Each row comes from the steps of one path. Every step used is in the known rows, and no mark comes twice. Write the path behind each row, first mark first.
Known rows
rukek > laga: [-19  -1   8 -11 -18  11 -10   6   8  -4   3  17   3  -7  15  -3  -5 -18
 -14 -14 -20 -15   2   4   4   7  -4]
rukek > laga > deku > fuda: [-14   6  -1  -2 -13  18  -7  15  10  -1  -1  18   7  -4  15   4  -5 -17
 -11 -15  -1 -12  13  11  13  19 -21]
rudus > rese: [-18  -2   4  -9   6  -4  -3   3  26  -4 -15  -8 -14 -21   0  -1  -7   1
   4  17   8   0   5 -15  10  -1   4]
zepi > rese > rudus > fuda: [ -4 -14  23  11  24 -28  -7  17  35  -3   6 -25  13   0  -2   0 -10 -15
  14   2  -2  12   6   2  -6  20   3]
deku > fuda: [ 11  -5 -12   3   4  -2  -8   2   7   1 -16  -8   9   8   4  19   5   4
  13   5  25  -4   7   6   8   7 -15]
rugop > laga > rudus: [ -8  14 -20   7 -21   9   0  18 -10 -20  13  10   7  -4   7  -8  -8  -7
 -11  -5 -17  -3  13  -9  11  18  -2]
rese > rudus: [  2  -1  12  14  -2 -20 -12  10   1  -5  -7 -19  10  -4  -4 -17  -7 -13
  12   0   1  -2   8  -6 -13   3   7]
deku > laga > rukek: [-11   2  -8  -7  -2  -1  -8   0  -1 -12   7  -4  10   1  12   7  -2  -6
   0 -10  11  -3   5   0   3  -1  -1]
fuda > rukek: [ -7   1  -1  -9 -10  27 -15   3   5  10   5  12  -1  -9  14  -8  -4 -10
 -18 -10 -23  -5   2   7  -2   8   2]
rese > rudus > fuda > rukek > laga > rugop: [-12   3  17   4 -13   4 -26  14  13   4  14   1  16  -1   4 -17 -15 -39
   5  -2 -28  -7   4   4 -14  31  -6]
deku > fuda > rugop > laga > rudus > rese: [  4  -5 -16  -1   3  11  -5  17  10  -7 -17   0   3  -2  11  17   0   9
  24  14  27  -3  -4  -9  26  16  -5]
fuda > rugop > laga > rudus: [  4   2  -7   2  -4  19   6  18 -14  -7   9  17   2   2   9  -2  -2   4
  12   1  -4   2 -16 -10  17  13  10]
rudus > laga > rukek: [-19   0  -7 -10  -5   1  -4 -16   8 -13   5   2  10   8  21   9   1 -30
 -11 -12 -18 -19  11  -2   0  10 -13]
zepi > rese: [ -3 -12  10   0  21 -10   7  12  29  -1  -1 -13   0  -5   4   8  -5   1
   1  -4   0   9   2   5  10  12   4]
rugop > laga: [ -2   3 -17  -6 -11  10 -11  10  -4  -6   4   9   7  -7  14 -10  -7 -11
 -12  -1 -19   2   7  -2  13   2   0]
fuda > rugop > laga > rukek: [ -2  -8  -7 -14  -5  25  -7  15 -11  -4   5  19   5  -3  29  -4   1  -3
  -1  -7 -12  -1 -16  -6  13   5  12]
rese > zepi: [-21  -6  -4  -6  -4   6   4   6   7   1  -4   4   5  -3  -8   7   1   1
   2   0  -3   4  14 -11  -8  12  13]
zepi > rese > rudus: [ -1 -11  19  11  19 -26  -2  21  30  -6  -6 -28   8  -8   0  -6 -11  -9
  11  -4   1   7   9   1   0  14   9]
rukek > laga > rudus: [-24  11   4   1 -27  10   0  14   2 -17  14  17   3  -3   8   0  -6 -14
 -12 -18 -18 -20   9  -4   2  23  -7]
rudus > laga: [ -6   1  -4  -1   5  -5   0 -20   9  -3   0  -2   7  10   4   7  -2 -26
   3   2 -12  -9   4   1   7   4 -13]
rugop > laga > rudus > fuda: [-10  13 -17   6 -16   7  -6  13  -5 -17  26  12  13   4   5  -1  -8 -14
  -8   1 -19   3  10  -7   5  24  -8]
rukek > laga > rudus > fuda: [-27   9   8   0 -23   8  -4  10   7 -15  25  20   9   4   5   6  -6 -21
  -9 -12 -20 -14   7  -3  -3  30 -13]
rese > rudus > fuda > rugop > laga: [  4  -8  13   9   5 -10 -19  12   1   0   9  -5  18   5   2 -13  -7 -21
  23  10  -6   8  -9  -6  -9  12   7]
fuda > rugop: [ 10  -9   9  -4  11  12   6   3  -6   9  -2   9  -3   5   4   4   5   9
  20   5   9   4 -27  -3   7  -1  11]
fuda > deku > laga: [ -2   5   8  -6   8  -3   1   1  -3  17   4  -1   8   5  -1  -1  -1  -9
  -8   7   8  12 -16   1  13 -19  -2]

Which path is each row?
[-15  13   6  -1   4  -5   8   9   6   4   4  -5   0  -3  -6   1  -6  -6
  -5  12  15   8  -8 -12  17  -7  -1] | fuda > deku > laga > rudus > rese
[-13   8   4  -8 -19  17   0  12   7  -1   5  17   1  -5   7  -5 -10 -20
  -3  -7 -23 -13  -1   7  12  22 -12] | rukek > laga > rugop
[-18   8   3 -16 -26  40 -15  12  10  10   9  26  -1 -12  20 -12 -11 -26
 -21 -15 -41 -16   0  12   8  26  -8] | fuda > rukek > laga > rugop
[  8  11  -8   4   7  -2   8   1  -1   1   3  -8   5   5 -13   3  -8  -5
  23  11  15   7  -6   5  17   9  -9] | deku > laga > rugop
[-13 -11  25   3  23 -26 -10  19  32  -1  11 -25  20   2   8   1 -10 -23
   3  -3   1  13   3   1  -2  14   2] | zepi > rese > rudus > fuda > deku > laga > rukek
[ -1  -8  10  16  26 -25  -1  14  38  -6 -11 -30  15   1   4   5 -12 -24
  16  -3   9   3  19   6  11  25 -12] | zepi > rese > rudus > laga > deku > fuda
[-29   9 -20  -2 -19   9   0  23  11 -22   2   6   0 -19   3  -5 -11  -7
  -7   5 -13  -1  23 -24  13  22   7] | rugop > laga > rudus > rese > zepi
[-34   9  -5   5  -9  -1  12  15  19 -20  -2  -4  -9 -14 -14   7  -7   6
   6   9   9  -4  20 -28   1  26   9] | laga > rudus > rese > zepi
[  2   9 -11   5   0  26  -6  13   6  11  -3   9   4  -1  11   4  -3  -5
  -8  -9  11   0  14  14  10  22 -20] | laga > deku > fuda > rukek
[  0  10  -8   1   3   1  10 -15   8   0   1  -3   5  12  -4   5  -7 -29
  13   9 -14  -8   0   4  14  19 -20] | rudus > laga > rugop
[  8 -11 -17  -9   0  18 -13  13  -2  -2 -12   8  13   5  27  16   6   3
  13   0  16  -5  -6   0  18  11  -6] | deku > fuda > rugop > laga > rukek
[ -6   0  -6  -2  -2  17   5  19   0  -9   1  13  -6  -8   9  -3  -6   5
  14   9   0   2 -14 -18  22  12  12] | fuda > rugop > laga > rudus > rese
[  0 -17  20   5  24 -17  -9  23  30  -2   7 -16  15  -1   7  -4 -11 -16
  18   4  -7  16  -4   0   4  21  10] | zepi > rese > rudus > fuda > rugop > laga
[  5 -13  15  14  32 -19   2  15  35  -2 -12 -25  13   5   6   6  -9 -19
  27  -1  13   5   5   5  14  25  -6] | zepi > rese > rudus > laga > deku > fuda > rugop
[ -7  15   4   4   1  -3  10   8  -7   6  11  -1   8   8  -6   2  -2  -6
  -7   4  11   7 -11  -5  12  -6  -3] | fuda > deku > laga > rudus
[  9  -7  -4  -8   2  20  -3  12  -9   4   1  16   2   0  15  -5   0   2
  10   4  -7   6 -22  -4  18   0  12] | fuda > rugop > laga
[  3  -9   3  -7  10  12  -9   2   0   7  20  17  11  12   9   6   0 -10
  12  13  -9  12 -22  -1   5  11   0] | rudus > fuda > rugop > laga
[  0   6  19  12   7 -21 -10   9   4  11  11 -17  20  10 -13 -11 -10 -29
  17  16   3  12  -8  -2  -8   9  -6] | rese > rudus > fuda > deku > laga > rugop
[-20   9   7  -4 -16  19  -2  14   6  -2  10  23   1  -9  13  -8  -8 -20
 -19 -19 -16  -9   9   7   8  15 -11] | rukek > laga > deku
[  4  -2  13  13   7  -5 -14  17   0   2  12  -1  17   4   1 -16  -9 -22
  19   6  -3  11  -5  -5  -7  17   2] | rese > rudus > fuda > rugop > laga > deku
[ -5 -10   1 -12   2  17 -12   5  -1   1  23  19  13  10  19   7   2 -12
   4   3 -13   7 -17  -3   1  15   0] | rudus > fuda > rugop > laga > rukek
[-21  12  -2   8  -7  -5  10  12  15 -20   0  -6 -12 -12  -8   3  -8   5
   5   9  11  -6  12 -21   6  18   1] | laga > rudus > rese
